Each row comes from the steps of one path. Every step used is in the known rows, and no mark comes twice. Write the path behind each row, first mark first.
In the rows, 128 means zero.
Known rows:
kilod -> zibil -> divum: [139  82 120 125 167 143 119 144  64 127 102   4 125  94 112  96 127 170
  84  52 136 105 164]
divum -> zezi -> susi -> metur -> volaf -> pufud: [165 146 145 136 154 127 100 170 106 172 149 166 159 176 132 154 128 110
 167  98 155  95 181]
metur -> volaf -> pufud -> divum -> zezi -> susi: [154 134 138  81 137 122 135 150 125 172 139 175 126 126 118 153 121 163
 166  88 175 118 148]
zezi -> susi -> metur -> volaf -> pufud: [168 136 136 148 165 137 103 171 101 176 139 167 175 188 128 139 136 111
 156  90 154  57 174]
zibil -> kilod: [122 100 135 100 152 172 120 133  76 135 129  21 130 112 114 120 118 193
  96  89 149 110 124]
kilod -> zibil -> divum -> metur -> volaf -> pufud: [165 128 143 136 157 119 125 171  91 108 131 106 131 106  96 125 150 131
 123  72 158 120 180]
zezi -> susi -> metur: [138 120 144 161 185 165  92 130  91 172 117 111 169 173 139 141 111 126
 125  69 148  70 174]
kilod -> zibil -> divum -> metur -> volaf: [149 136 151 166 160 137 103 140  92 100 113  70  94 101  93 135 147 150
 108  55 133 137 178]
pufud -> volaf -> metur -> divum -> zezi -> susi: [165 133 156 112 109 138 112 157  97 143 123 129 135 103 105 144 110 126
 162  85 184 131 152]
kilod -> zibil -> divum -> pufud -> volaf: [147 110 109 114 152 137 145 159  77  96 114 118 168  78  83 102 159 159
 110  76 156 112 163]
susi -> metur -> volaf -> pufud -> divum -> zezi: [155 143 139  51 156 101 116 140 116 159 146 156 124 115 111 158 146 131
 167 111 162 147 174]
zezi -> susi -> metur -> divum: [153 135 155 179 170 143  78 144  71 180 104 110 154 154 126 136 106  98
 130  96 151  88 155]
metur -> volaf -> pufud -> divum -> zezi: [145 132 129  30 138 110 135 140 110 149 142 135 106  97 104 146 149 156
 155 116 169 144 141]
divum -> pufud -> volaf -> metur: [158 117 137  67 130 144 122 143  82  94 129 145 168  89  84 117 163 121
 127  80 184  92 148]
metur -> divum: [134 122 136 118 149 149 100 135  51 155  98  46 113 106 107 110 131 123
 106 123 154  99 110]
kilod -> zibil -> divum -> zezi -> susi: [139 101 138 147 149 144 119 151  87 150 115  55 125 111 134 128  91 173
 114  43 149 130 168]
zezi -> susi -> metur -> divum -> pufud: [150 152 159 189 172 133  76 149  54 167 109 170 172 139 125 134 121  83
 119 104 155  91 138]
susi -> metur -> divum -> pufud -> volaf: [155 151 130 129 155 129 110 150  71 127 117 172 178 110  87 127 160  96
 139 129 163 106 152]
susi -> metur: [129 117 135 123 188 159  90 122  75 152 119  69 153 148 125 131 134 118
 114  92 141  87 167]
divum -> metur -> volaf: [134 156 153 137 157 158  98 122  93 110 122  98  94 123  97 150 153 133
 120  94 145 116 147]
zibil -> divum -> pufud -> volaf: [145 122 109 106 153 146 143 149  64 108 111 126 172  80  84  98 166 145
 105 101 159  92 157]
pufud -> divum -> zezi -> susi -> metur -> volaf: [152 154 150 130 161 126  90 129 132 171 130 164 118 155 123 173 128 143
 168  76 139 123 181]

Which path is each row?
[151 127 149  95 173 121 119 140 115 179 141 172 172 140 131 157 111 126
 160  85 177 118 187] => volaf -> pufud -> divum -> zezi -> susi -> metur
[163 151 137 160 154 135 110 159  82 142 117 208 193 130  97 135 141 101
 149 110 167  92 156] => zezi -> susi -> metur -> divum -> pufud -> volaf
[136 144 155 121 154 126  77 133  61 162 119  67 114 113 124 146 116  99
 133 123 146 151 153] => susi -> metur -> divum -> zezi
[132 118 128 131 172 142 110 141  35 130 104  84 152  85 111  93 148 132
  72  88 150  88 140] => zibil -> divum -> pufud
[151 124 121  89 147 141 122 163  84 149 135 111 139 146 109 118 158 131
 134 115 156  67 134] => metur -> volaf -> pufud
[168 119 143  82 118 134 110 151  73 120 112  91 135  85  81 116 148 109
 141 100 179 110 141] => pufud -> volaf -> metur -> divum
[139 154 149  97 161 142 116 109 116 112 120 133  88  98  84 155 160 152
 132  89 156 133 150] => pufud -> divum -> metur -> volaf
[137 129 152 110 177 135 103 117 114 173 127 141 147 138 133 163 105 141
 150  74 161 128 181] => pufud -> divum -> zezi -> susi -> metur
[139 128 149  55 172 134 148 121 103 110 131 147 136  76  87 139 146 135
 122  99 200 130 151] => volaf -> pufud -> divum -> metur
[155 121 119  40 152 118 141 142 111 151 130 149 130 112  93 127 164 156
 145 107 170  94 138] => metur -> volaf -> pufud -> divum
[142  99 117  21 163 130 152 132  95 149 127 123 147  96 100 115 149 154
 126 105 187  97 131] => volaf -> pufud -> divum
[135 135 150 143 136 149 102 142  74 172 113  90 114 121 128 139  94 134
 133 100 164 122 124] => metur -> divum -> zezi -> susi
[134 131 152 149 172 153  90 130  93 171 129 109 151 160 145 156  98 126
 138  77 150 111 180] => divum -> zezi -> susi -> metur
[122 130 153  73 174 149 133  94 104 105 117 112 109  72  88 145 141 154
 109  88 180 140 146] => pufud -> divum -> metur
[146 155 151 168 159 143  76 141 110 170 131 132 123 178 136 165 122 129
 158  82 127 106 179] => divum -> zezi -> susi -> metur -> volaf
[167 113 136  86 135 134 121 152  67  97 120 126 169  69  82 101 165 119
 115  67 177  99 173] => zibil -> divum -> pufud -> volaf -> metur
[169 131 134  95 170 116 123 150 128 175 135 202 162 152 112 146 143 135
 167  85 166  81 173] => zezi -> susi -> metur -> volaf -> pufud -> divum
[151 146 146 110 152 140 121 153  92 119 139 137 132 127  97 137 158 117
 131 108 170  98 151] => divum -> metur -> volaf -> pufud
